Each row was made from one small tree. The marks that hang from a mark follow it in brackets, in alphabetical order. Every link used is in the known rows. Write each row's tree.
In the rows, 128 means zero.
Known rows:
X{H{Q{T{K} Z}} P}: [140 170 144 109 189 158 127 136 128 108  71  58 158 122 129 131  94  89
 138 126 135 141 133 122]
H{Q}: [121 120 135  92 179 184 159 115 144 134  66 198 165  96  72  99 112 134
 146  78 126 122 151 139]
T{K X{H P{Q}}}: [124 107 140 151 133 134  95 136 140 148 161  96 115 152 126  71 122 115
 116 171 113 155 114 117]
R{K X}: [112  87 111 146 147 141  60 114 152 147  77 158 133  98 111 152 159 141
 130  96 109 147 133 145]
P{Q{H T}}: [121 151 141 111  66 116 178 129 119 127 138 181 142 121 102 125 126 174
 136 100 125 104 139 125]
Y{D Z}: [127  58 190 125 129 231 200 126 135 156  69 243 161  74  56  92  70 164
 118 111 103 103  66 118]
P{K Q{R Z}}: [130 131 194 103 121  55 175 113 111 125 145 172 165 162  73  75 139 176
 111 106 124 116 161 128]
Q{H R{X{P}} Z}: [129 165  85 130  80 113 113 108 114  89 154  99  87 101 173 141 143 135
 143 127 137 123 147 131]
P{Q{R}}: [120 125 165 115 112 105 189 117 124 133 135 224 138 122  87  84 121 153
 116  84 124 113 145 130]
R{K X{P{Q}}}: [117 105 130 137 150 109  94 117 135 157 101 118 120 114 146 150 162 148
 101 118 116 163 115 134]
D{Y{Z}}: [127  71 139 123  97 221 211 121 134 145  80 243 151  75  57 127  77 165
 118  71 107 115  44 126]
X{H P{K Q{R}} T}: [139 158 124 131 126 113 145 121 124 149 145  99 125 169 134 148 139 143
 120 170 134 135 106 122]
Q{H R{X} T{K}}: [123 102  61 170  99 126 119 152 127 110 175 126  88 112 205 190 148  85
 149 128 143  99 137 140]
T{K X{H{Q} P}}: [130  97 106 144 186 183  79 144 148 143 136  76 111 134 145  98 117  70
 139 169 126 148 120 128]
R{X{H{Q{Z}} P}}: [137 161 113 121 163 185  56 109 141 128  72  54 145  97 122 109 132 131
 150 134 130 169 129 128]
X{P{K}}: [132 131 118 106  93 118 183  92 128 128  58 190 151 123  85 122 107 178
 101 109 124 148 135 127]
Q{H R}: [121 133  93 129  78 128 157 116 124 105 155 198  94 107 130 143 123 127
 152  98 128  89 154 143]
Q{H R{X{P}} T{K} Z}: [130 146  84 148 104  96 131 141 108  81 164  66  88 115 221 178 138  93
 131 136 150 116 139 127]
Y{D}: [125  93 183 113 153 210 167 115 141 136  49 225 156  77  41 103  85 177
 117  92 105 109 125 121]
H{Q{R T{X{P}}}}: [140 109  73 115 106 162 164 144 121 124 131 157  98 101 184 167 106  82
 123 128 162 116 119 135]
X{P{Q} T{K}}: [111 140 158 109 191 126 206 124 136 137 110 145 148 142 119 108 127 140
 101 124 121 144 117 109]
P{K Q{H R T{X}}}: [137  97  97 143  31  75 143 149 108 142 233 148  97 166 163 148 154 143
 129 167 142  89 131 135]
H{Q{R T{K}}}: [126  95 121 120 192 149 188 155 132 121 117 169 137 115 156 152 108  58
 135  91 149  98 147 141]
Q{H R{K} T{X{P}} Z}: [134 140  78 135  56  75 105 147  99  89 194  82  55 128 218 215 131  85
 128 148 145  97 132 137]
R{K}: [110 105 143 121 146 124 124 113 142 132  66 204 143 109  76 145 124 139
 122  76 105 126 144 143]
T{K}: [109 102 154 125 170 140 167 118 148 120  75 209 161 116  70  87 107 130
 123  81 108 129 151 129]

Which tree is each row?
[131  94  91 168  90 135  98 157 136 118 165 141 102 131 158 146 108  70
 136 145 138 114 122 132]
Q{R T{K X{H}}}
[135 196 186 103 116 118 131 101 122 120  87 107 161 130  69  70 105 175
 121 117 113 158 131 114]
X{H P{Q{Z}}}
[127 149 111 133 241 192  60 130 150 131  94  14 143 124 154 131 150  95
 153 160 132 165 117 121]
R{X{H{Q{Z}} P T{K}}}
[129 145  99 103 123 135 185  97 135 131  70 173 150 133  99 154 123 175
 110 127 130 145 118 119]
X{P{K} T}
[116 132 203 107 158  60 144 125 116 122 136 158 142 139  96 104 136 135
 112  83 116 112 155 134]
P{Q{R{K} Z}}
[134 102  93 141 127 185  63 136 145 141 155 135 106 119 121 105 121  90
 164 147 133 122 129 141]
T{X{H{Q{R}}}}
[142 100  81 107 113 157 150 136 128 140 104 144 136 123 147 154 117 122
 120 145 150 132 122 132]
H{Q{T{X{P{K}}}}}
[130 142 144 139 130  97 115 126 122 144 133 105 104 138 142 148 123 110
 114 129 119 135 116 134]
X{H P{Q{R{K}}}}
[135 126 115 123  59  72 133 123 105 124 209 110  91 162 153 102 146 154
 117 174 134 121 137 125]
T{X{P{K Q{H R Z}}}}
[116 138 134 140 188 179 104 126 160 130  91 132 158 134  78 119 120 116
 154 123 110 132 125 122]
X{H T{K}}
[132 135 121 160 131 120  76 142 129  97 119  83 135 121 150 137 128  92
 142 119 137 131 140 128]
Q{R{X{H}} T{K} Z}
[113 115 144 134 122  78 137 137 118 139 191 156  93 141 144 150 154 119
 135 108 117  87 145 146]
P{Q{H R{K}}}
[146 161 131 133  83 108  77 115 121 139 100  57 159 138 121 120 145 181
 118 157 131 169 117 117]
R{X{H P{K Q{T Z}}}}
[124 184 182 116 200 123 136 126 133 122 111  59 159 158 103  90 124 136
 125 147 115 150 119 105]
X{H P{Q{Z}} T{K}}
[135 114 111 110 156 117 120 153 112 112 139  94  98 120 195 183 121  63
 122 127 155 114 131 139]
H{Q{R{K} T{X{P}} Z}}
[127 142 114 127  88  74 182 141 103 125 165 130  83 130 196 200 130 115
 109 122 139 103 122 135]
X{P{Q{H R{K} T}}}
[151 175 153 119  77  69 145 124 102 119 125  86 145 159 129 132 116 148
 109 147 139 135 124 120]
X{H P{K Q{R T Z}}}
[112 138 146 138 169  99 118 140 123 117 207  81 113 148 157 107 178 126
 150 139 128 107 146 124]
P{Q{H R{X{T{K}}} Z}}
[136 145 103 144 128 148  74 113 142 165 116  69 144 145 127 130 167 176
 130 176 125 171  99 118]
R{X{H P{K Q} T}}
[133 134 129 112  63  86 124 115 112 129 181 112 117 158 118  85 144 180
 118 169 124 137 137 119]
T{X{P{K Q{H Z}}}}
[128 125 157 148 139 102  93 141 124 125 191  72 102 159 145  74 123  94
 117 172 123 144 126 117]
T{K X{H P{Q{R Z}}}}
[139 150 151 123 101 110 132 107 127 153 103 120 154 154  83 101 122 175
 113 148 116 152 121 123]
X{H P{K Q}}
[133  95 136 120  56  96 147 132 124 155 144 185 159 155  90 106 138 184
 106 141 130 129 127 123]
P{K Q{T{X}}}
[139 120  75 153  34 150  96 138 131 117 145 170 104 111 138 153 104 108
 140 133 142 117 119 133]
Q{R T{X{H}}}
[132 122 130 101 175 150 146 146 125 108 107  99 142 121 146 115 108  91
 123 129 144 133 139 121]
H{Q{T{K X{P}} Z}}
[119 142 161 141 174 100  52 133 130 139 158  67 126 146 135 134 174 123
 141 133 120 132 128 131]
P{Q{R{K X{H T}} Z}}
[131 125 133 129 182 185 110 147 146 133  82 116 162 121 106 131 105  86
 158 113 128 122 135 135]
X{H{Q{T{K}}}}
[119 141 169 144 188 114  90 135 134 128 166  75 141 149 126  86 160 122
 141 138 124 135 133 120]
P{Q{R{X{H T{K}}} Z}}
[122 151  77 140 141 100  78 126 117 102 169  48  69 121 212 213 173 101
 145 145 135 116 130 137]
Q{H R{K X{P T}} Z}
